What can hang from each mark:
k_751: k_226 k_538 k_595
k_226: k_393 k_751
k_393: k_226 k_546 k_595
k_613: k_233 k_480 k_751
k_595: k_751
k_480: k_226
k_233: k_546
k_546: k_393

Each row was made from one small tree. The marks that hang from a mark follow it in brackets, in the order of their numbers. Every link used is in the known rows. Write each row's tree.
Known rows:
k_595(k_751(k_226(k_393) k_538)): [-1.22  0.13  1.39 -0.53 -4.06 -0.23 -1.44  0.20  0.28 -0.65  0.77 -0.38
  0.69 -2.71  0.59  1.45 -0.50  1.08 -0.82 -1.65  1.44  1.67  0.69]
k_480(k_226(k_751)): [ 0.09 -1.49 -0.23  1.33  3.55  2.09  1.96 -3.26 -0.98 -1.23 -3.54  1.95
 -0.77  0.05  3.74 -3.03 -2.27 -2.99 -0.48  0.49  0.58  1.22  0.66]
k_393(k_226(k_751(k_538)) k_546 k_595): [ 0.52  0.89  0.19 -1.32 -2.06 -3.53 -0.45  1.25  0.58  2.10  3.01 -3.23
  0.23  3.58 -2.05  1.00 -3.48  0.18  2.04  3.21  0.91  0.06 -0.57]
k_595(k_751): [-0.07 -1.16  2.67  1.34  1.67  1.48 -0.01 -1.96 -0.40 -1.83 -1.81  0.22
 -0.90 -0.12 -0.07 -0.27  0.35 -0.51 -1.57 -0.81  1.64  1.16  0.72]
k_393(k_226(k_751)): [-0.10 -0.61  1.43  0.08  1.14  0.61 -0.41 -1.77 -0.58  0.55 -1.96  0.12
 -1.13  2.33  1.00 -1.48 -1.67 -0.38  0.33 -0.33  2.12  1.58 -0.21]
k_613(k_233(k_546(k_393(k_226))) k_751(k_538 k_595)): [ 2.90 -0.43 -1.59 -0.33  0.51 -0.27  1.79 -0.13 -1.50 -0.38  0.23 -2.12
  1.96 -1.97 -2.29  2.43  4.56  4.22  0.18 -0.81 -3.37 -1.69  1.14]
k_226(k_393(k_546) k_751(k_538 k_595)): [-1.02 -0.34 -0.59 -1.84 -1.49 -0.67 -3.23  0.08  0.65  0.84  2.27  1.86
  0.63 -0.83 -0.16 -0.19  0.36 -2.70  2.05  1.14  1.25 -0.91 -1.10]
k_233(k_546): [-0.59  0.65  0.05  2.10  3.22  1.34  0.44 -0.24 -0.63 -3.23 -2.20  0.22
 -0.03  1.99 -0.08 -0.65  1.73  0.57  1.24 -1.62  0.28 -0.09 -2.10]
k_595(k_751(k_226(k_393(k_546)) k_538)): [ 0.55 -0.37  0.62 -1.47 -3.60 -0.22 -1.02  1.57  0.75 -0.82  3.06 -0.85
  0.84 -0.81 -2.33  1.81 -0.85  0.11  1.27  0.24  1.78  0.14  0.91]
k_226(k_393 k_751): [-1.51  0.05  0.30  0.48  2.00  1.57 -3.67 -1.50 -1.09 -0.33 -1.16  3.72
 -0.97 -1.70  2.20 -2.08  0.01 -4.06 -0.26 -1.01  0.34 -0.70 -1.62]
k_613(k_233(k_546) k_751): [ 0.77 -0.24 -1.78  0.88  6.41  1.86  2.60 -3.27 -2.12 -2.59 -1.66 -0.09
  0.99 -2.27 -1.28  1.45  4.71  0.18 -0.22 -2.65 -3.57 -1.40 -0.64]
k_613(k_233(k_546) k_480 k_751(k_226 k_538 k_595)): [-2.58 -0.52 -3.19 -0.65  0.74 -0.77  4.46 -1.19  2.03  0.50 -1.04 -2.19
  2.19 -2.52 -1.81  2.96  5.51  6.13 -0.83 -3.27 -3.03 -0.56  1.09]
k_480(k_226(k_393(k_546 k_595(k_751(k_538))))): [ 1.63 -0.63  0.29  0.76 -1.32 -1.45 -0.59  1.17  0.13 -0.52  0.47 -0.25
  1.27 -1.72 -0.85  1.01 -4.18 -2.17  1.16  2.74 -0.62  0.75  1.51]
k_751(k_226(k_393) k_538 k_595): [-1.69  0.45  0.47 -1.37 -4.20 -0.39 -0.59  0.52  1.46 -0.15  0.55  0.36
 -0.15 -1.66  1.81  0.38  1.15  2.37 -0.54 -1.75  1.63  1.88 -0.77]
k_613(k_751(k_538 k_595)): [-1.16 -0.09  0.07 -1.03 -0.17 -1.06  0.63 -3.61 -0.38 -0.62  1.70 -0.07
  0.45 -2.01  1.28  1.07  4.95  1.67 -2.21 -1.28  0.88  2.05  0.10]
k_613(k_233(k_546(k_393)) k_480 k_751(k_538)): [ 0.30  1.36 -3.14  1.73  4.67  0.35  2.02 -0.11 -0.79 -1.16  0.96  0.00
  2.19 -3.10 -2.96  2.54  8.57  2.56 -1.34 -4.06 -4.31 -4.21  1.35]
k_546(k_393): [ 1.77  1.13  1.69  1.31  2.69  2.89 -0.07  0.70 -1.58 -2.34  0.64  1.23
 -2.00  2.37  0.00 -1.30  3.68 -1.02 -1.59 -1.09  0.83 -1.85 -0.52]
k_751(k_226 k_538 k_595): [-1.38  0.11  0.92 -1.30 -3.22 -0.90  2.59 -0.70  1.66 -0.44  0.54 -1.93
 -0.14  1.02  1.35  0.60  1.55  3.68 -0.84 -1.17  2.10  2.90 -0.02]
k_226(k_393(k_546) k_751): [ 0.04 -0.01 -0.17 -0.76  2.30  1.92 -3.01 -0.05 -0.68 -0.50  1.30  2.96
 -0.59  0.51 -0.65 -1.32 -0.74 -4.95  1.73  0.63  1.20 -2.09 -1.72]
k_393(k_226 k_546 k_595): [ 2.22  0.71  1.37  0.12  0.73 -0.58  1.82  1.94  0.64  0.14  1.07 -2.65
 -1.79  5.95 -3.25  0.31 -2.54  1.29  1.53  2.09  1.59  0.76 -1.14]

Write each row's tree:
[-1.27  1.33  0.89  0.01 -2.44 -3.77 -0.86 -0.28  0.28  2.30  1.00 -2.47
 -0.03  1.61  0.75  0.49 -2.80  0.74 -0.19  1.22  0.27  1.67 -0.60]	k_393(k_226(k_751(k_538)) k_595)
[-0.23 -0.23  0.85  1.63 -1.99 -1.66 -0.82 -0.29 -0.11 -0.39 -1.49  0.45
  0.79 -3.79  2.40  0.28 -3.61 -1.01 -0.86  0.56 -1.14  2.22  1.42]	k_480(k_226(k_393(k_595(k_751(k_538)))))
[ 0.55  1.27  0.47 -0.06  1.63  0.53 -1.59  2.22 -0.09 -0.63  1.94  1.16
 -1.62  1.62 -1.91 -0.30 -0.68 -2.26  1.03  0.99  0.02 -1.15 -2.19]	k_226(k_393(k_546 k_595))
[ 1.22 -1.39  0.52  0.22 -1.41  1.19 -1.53  2.43 -0.78  0.33 -2.33 -0.21
  0.18  3.53 -0.82 -2.00 -0.69  1.23  1.53  1.82 -0.46 -1.56 -1.30]	k_233(k_546(k_393(k_226(k_751(k_595)))))
[ 1.48  0.24  2.86  0.28 -3.63  1.21  0.54  3.31 -0.62  0.03  1.56 -2.71
 -1.54  2.31 -1.83  0.22 -1.33  1.58 -2.56  1.98 -0.66 -1.33  0.56]	k_546(k_393(k_595(k_751(k_226))))
[-1.44 -1.26 -3.66  2.84  6.17  2.54  0.87 -1.13  0.36 -0.25 -7.05  3.73
  1.31 -4.07  1.16 -1.31 -0.92 -2.05  1.34 -2.99 -3.88 -1.83  0.82]	k_613(k_233(k_546) k_480(k_226(k_393 k_751)))
[ 0.53 -1.30  0.20 -1.91 -1.79 -1.90 -0.06 -0.07  1.30  1.68  1.32 -1.82
  0.46  2.99 -1.35  0.17 -1.50  0.77  2.29  2.25  2.76  1.08  0.19]	k_393(k_226(k_751(k_538 k_595)) k_546)
[-1.39 -1.19 -0.97 -0.11 -1.27 -0.22 -1.37 -2.37  0.22  0.56 -2.62  2.99
  0.87 -3.91  4.60 -1.89 -1.70 -2.45  0.20  0.19  0.28  2.16  0.76]	k_480(k_226(k_393 k_751(k_538 k_595)))
[-0.31  0.58 -0.02 -0.47  0.92  0.13 -3.17  1.55 -0.26  0.91  2.31  1.47
 -0.95  0.97 -1.22 -1.06 -2.58 -4.43  1.37  2.51 -0.56 -2.33 -2.35]	k_226(k_393(k_546 k_595) k_751)
[-1.03 -1.12 -2.30  2.27  7.07  2.93  1.24 -2.76  0.58  0.68 -5.97  4.66
 -0.18 -4.77  2.26 -1.22 -0.56 -2.70 -0.79 -3.17 -2.20 -0.64  2.10]	k_613(k_233 k_480(k_226(k_393 k_751)))
[ 0.75 -1.01 -1.27  2.85  8.38  2.76  5.79 -2.85  1.19 -1.15 -6.24  2.08
 -0.70 -1.49  1.13 -0.09  1.84  0.88 -1.83 -3.96 -1.06  0.41  2.71]	k_613(k_233 k_480(k_226))
[-0.95 -1.70 -0.67 -0.06 -0.49 -0.69  1.64 -3.25  0.24  0.14 -2.66  0.86
  0.81 -1.21  4.09 -1.71 -1.53 -0.87 -0.40  0.91  0.89  2.64  1.25]	k_480(k_226(k_751(k_538 k_595)))
[-0.01  2.42 -0.31 -1.45 -3.74 -2.05 -0.37  3.54  0.87  0.01  4.60 -1.77
 -0.11  1.73 -1.77  1.80 -0.83  0.85  1.17  0.93  0.20 -0.26 -1.55]	k_751(k_226(k_393(k_546 k_595)) k_538)
[ 2.76  1.55  2.33  0.99 -0.18  0.40  0.37  3.10 -0.92  0.13  0.67 -1.53
 -2.32  3.96 -1.44 -0.70 -0.10  1.60 -1.21  0.97  0.01 -0.27 -0.87]	k_546(k_393(k_226 k_595))
[ 0.47 -0.01  1.28 -1.29 -4.46 -2.26  1.59  2.10  1.36  0.27  3.55 -4.72
  0.51  2.79 -3.30  2.50 -2.59  2.00  0.35  2.73  0.73  0.15  0.66]	k_393(k_546 k_595(k_751(k_226 k_538)))
[-1.72  0.13 -0.53 -0.28  2.09  1.36  3.02 -1.42  0.84 -0.37  0.06  0.13
 -1.17  0.25 -0.50  0.22  3.89  2.99 -3.26 -3.40  1.00  0.30  0.77]	k_613(k_480 k_751(k_226))
[ 0.71 -0.32  1.16 -1.03 -3.08 -0.73 -1.54  0.94 -0.30  1.55  0.74 -0.91
  0.24  1.29  0.48 -0.85  0.41  1.44 -0.38  1.00  1.20  0.11  0.72]	k_546(k_393(k_226(k_751(k_538 k_595))))
[ 1.90  0.08  1.45  0.21  0.66  1.91 -1.06  0.78 -1.62  0.39 -0.50  0.39
 -1.27  2.74 -0.03 -1.88 -0.15 -0.81 -0.39  0.79  1.09 -1.24  0.29]	k_546(k_393(k_226(k_751)))
[-1.56  1.39 -2.34 -0.60  1.96 -0.03  2.01 -1.85  0.92  0.75  1.08  0.80
  0.78 -5.74 -0.29  3.12  5.68  2.78 -2.28 -5.41 -2.13 -0.43  1.82]	k_613(k_233 k_480 k_751(k_226(k_393) k_538))
[ 0.54  0.61 -1.79 -0.04 -0.48 -1.86 -0.92  0.60 -0.29  0.74  1.47  0.84
  0.90 -0.78  1.13 -0.65 -4.24 -4.13  1.83  2.69 -1.10 -0.58 -0.11]	k_480(k_226(k_393(k_546 k_595) k_751(k_538)))
[ 0.80  1.09  2.16 -0.09 -5.56 -1.34  0.27  3.10 -0.21  0.29  3.16 -3.90
  0.05  1.05 -1.38  1.67 -0.47  2.33 -2.33  1.66 -0.84 -0.82  1.15]	k_546(k_393(k_595(k_751(k_226 k_538))))
[-0.04  0.18 -0.14 -2.24 -3.59 -0.13 -0.14  1.86  1.83 -0.33  2.87 -0.52
  0.23  1.16 -0.96  0.97  0.98  1.38  1.49  0.11  2.03  0.32 -0.74]	k_751(k_226(k_393(k_546)) k_538 k_595)
[-0.35  0.26  1.59  0.33 -0.26 -1.36 -0.66 -0.09 -0.22  2.08 -1.34 -1.36
 -1.70  2.84  0.44 -0.99 -3.74 -0.24 -0.23  1.61  0.20  1.33 -0.93]	k_393(k_226(k_751) k_595)
[ 1.00  0.68  0.46  1.23 -1.36 -0.39 -1.80  3.80 -1.70  0.68 -0.56 -1.78
 -0.23  4.30 -1.45 -1.14 -2.73  0.26  1.38  2.90 -2.26 -2.67 -1.94]	k_233(k_546(k_393(k_226(k_751) k_595)))
[ 0.19 -1.59 -1.77 -1.09 -0.44  0.10 -0.83 -0.77  0.32  0.23 -0.28  2.46
  1.18 -1.66  1.81 -1.43 -2.49 -3.10  2.07  2.30  0.86  0.26  0.64]	k_480(k_226(k_393(k_546) k_751(k_538 k_595)))
[-2.61 -0.10  0.19 -1.14 -2.02 -0.95 -3.95 -1.40  0.50  1.01 -0.24  2.60
  0.50 -3.30  2.76 -1.00  0.74 -1.56  0.14 -0.78  0.75  0.94 -0.85]	k_226(k_393 k_751(k_538 k_595))
